Each row comes from the steps of one path. Every step used is in the known rows, and no mark comes twice. Write the path behind each row, first mark first.
In the rows, 128 means zero.
Known rows:
dovuv, zoze, tarapo, vofoga, koron, vavanu, lugepo: [138 127 110 164 124  84 104 113 124 199 114 126 131 131 115 130 171 134
 112 136 125 151 132 123]
koron, vavanu, lugepo: [142 120 107 133 126 121 124 122 135 127 122 140 122 109 131 121 149 115
 125 122 126 122 124 123]
tarapo, koron: [128 128 131 138 164 142 155 131 137 143 123 133 125 134 125 129 119 127
 139 105 126 123 138 142]
vofoga, koron, zoze, tarapo, lugepo: [138 155 124 132 158 161 158 140 181 195 124 133 124 157 125 112 170 140
 128 138 136 168 140 154]
tarapo, vofoga, koron, vavanu: [142 135 118 158 146  98 129 123 100 184 120 119 135 126 122 141 164 107
 116 126 131 146 110 143]
lugepo, koron, vavanu, dovuv, zoze: [114 113 117 123 123 114  93 115  81  25 132 140 134 126 128 127 104 106
 117 129 127 111 119 114]
dovuv, vavanu, lugepo, koron, zoze, tarapo, vofoga: [132 137 138 138  80 118 115 131 141 123 127 125 129 122 128 126 148 140
 129 134 118 103 145 144]
lugepo, koron, vavanu, dovuv: [119 116 118 119 142 119 110 123  93  65 130 133 135 114 131 132 135  97
 128 123 127 109 115 128]
dovuv, lugepo: [138 121 131 127 131 137 155 125 163 174 123 112 121 125 135 124 121 141
 131 120 130 126 132 115]
vavanu, lugepo, koron: [133 131 140 107 134 113 113 133 167  72 130 130 121 109 120 133 130 141
 133 118 117 110 129 128]
vavanu, tarapo: [136 135 138 108 126 143 153 137 134 102 131 138 122 124 135 133 110 133
 142 126 128 132 135 122]
vofoga, dovuv, lugepo, koron, zoze: [125 136 147  95 100 141 116 132 145 159 141 122 124 126 127 120  82 136
 122 126 130 128 111 136]
vavanu, dovuv, lugepo, koron, zoze: [124 121 139 109 102 150 118 124 143  93 135 119 130 120 131 126 110 143
 121 125 127 109 133 126]
lugepo, koron, vavanu: [127 135 128 116 145 122 119 131 112  93 130 142 128 112 133 130 116  89
 128 123 130 113 107 145]
vofoga, dovuv, lugepo: [130 117 132 120 127 129 146 124 148 211 127 107 121 136 130 120 105 141
 131 122 130 146 118 107]
vavanu, dovuv, vofoga, koron, zoze, tarapo: [127 125 123 158 165 151 148 133 101 103 128 127 136 121 128 145 143 156
 118 149 143 153 145 108]
koron, vavanu, dovuv, lugepo: [131 101 109 135 126 133 137 108 111 152 120 115 131 118 140 118 145 118
 125 124 130 123 130 107]
vavanu, dovuv, vofoga, koron: [129 114 128 153 186 128 150 127  96  83 126 112 139 118 123 149 153 166
 121 136 136 149 136  88]
lugepo, koron, vavanu, tarapo, vofoga, dovuv, zoze: [121 136 141 101  91  88  92 125  64 113 138 132 135 130 126 144  95 114
 124 134 121 139 104 131]
lugepo, koron, zoze, tarapo, vofoga, dovuv: [117 148 137 127 111 126 119 144 122 157 133 119 126 139 124 149  99 114
 132 131 128 125 109 159]
vavanu, lugepo: [140 120 118 128 131 126 133 129 164 107 124 129 117 119 122 130 136 143
 133 119 122 121 136 116]
vavanu, dovuv: [124 105 112 136 144 136 146 125 120  68 125 122 127 134 126 135 121 130
 134 122 128 118 135 109]

Write each row's path:
[123 126 132 148 176 147 159 133 149 191 116 133 123 139 131 128 124 121
 145 111 129 128 150 146] : zoze, tarapo, koron
[126 125 117 155 123 112 141 130 124 132 115 117 127 150 127 148 105 130
 131 131 126 124 132 127] : dovuv, zoze, tarapo, vofoga
[125 115 124 154 107 105 145 124  94 149 127 104 133 147 127 126 121 134
 134 126 126 132 120 115] : tarapo, vofoga, dovuv, vavanu
[122 147 138 118 131 152 129 146 156 104 132 145 121 126 130 135  97 113
 132 132 133 115 127 157] : lugepo, koron, zoze, tarapo
[130 140 135 111 114 144 111 142 180 104 131 143 118 115 124 130 123 131
 129 130 125 111 138 146] : vavanu, lugepo, koron, zoze, tarapo
[116 138 137 137  87 123 128 136 104 146 135 119 133 142 129 127 107 119
 133 137 128 125 120 144] : lugepo, koron, zoze, tarapo, vofoga, dovuv, vavanu
[128 144 137 110 117 152 122 143 139  56 139 145 124 120 129 134  84 119
 124 126 131 108 119 156] : lugepo, koron, zoze
[129 130 127 139  94 135 146 130 135 252 124 102 124 145 131 137 109 137
 129 132 131 138 123 139] : koron, zoze, tarapo, vofoga, dovuv, lugepo
[134 131 138 110 128 121 121 121 133 169 127 126 130 109 138 122 128 106
 126 120 128 118 113 136] : dovuv, lugepo, koron, vavanu
[125 154 155  80  93 155 133 136 123 103 148 138 130 149 134  97 129 151
 137 140 126 149 132 132] : vofoga, dovuv, vavanu, tarapo, lugepo, koron, zoze
[114 102 107 151 133 132 136 122 125  80 121 130 126 148 127 129 100 138
 132 132 130 126 143  94] : vavanu, dovuv, zoze, tarapo
[135 142 135 103 103 136 106 138 163  56 137 144 121 111 122 129 114 138
 122 124 123 105 129 143] : vavanu, lugepo, koron, zoze
[135 132 138 116  80 137 113 130 150  56 138 145 127 113 126 107 125 148
 123 128 123 103 140 128] : dovuv, vavanu, lugepo, koron, zoze
[120 129 139 123  86 131 107 131 150 135 138 138 124 127 122 105 117 139
 132 136 126 125 134 124] : vofoga, dovuv, vavanu, lugepo, koron, zoze, tarapo
[118 108 118 163 189 145 156 119  68 162 116 127 140 115 142 142 162 116
 136 125 135 130 148 122] : zoze, tarapo, koron, vavanu, dovuv, vofoga
[129 134 155  80 109 117 114 122 115 193 139 127 127 112 138 118 117 117
 133 129 127 144 114 122] : vofoga, dovuv, lugepo, koron, vavanu, tarapo
[121 122 105 148 164 125 127 113 122 156 117 129 136 163 126 104 187 132
 120 142 135 169 140 112] : vofoga, koron, vavanu, dovuv, zoze, tarapo, lugepo
[149 128 115 153 134  89 113 117 119 181 117 118 132 116 115 135 190 130
 113 125 122 141 120 133] : tarapo, vofoga, koron, vavanu, lugepo
[109 112 115 133 133 116 100 119  96  70 126 140 134 132 131 127 115 102
 126 134 129 117 127 115] : lugepo, koron, vavanu, dovuv, zoze, tarapo
[129 112 109 154 155 119 125 116  97 133 124 130 136 125 120 123 163 114
 118 128 136 148 123 114] : vofoga, koron, vavanu, dovuv
[129 147 142  96 163 134 141 140 165 110 128 123 125 142 130 124 152 132
 140 122 121 129 123 148] : tarapo, lugepo, koron
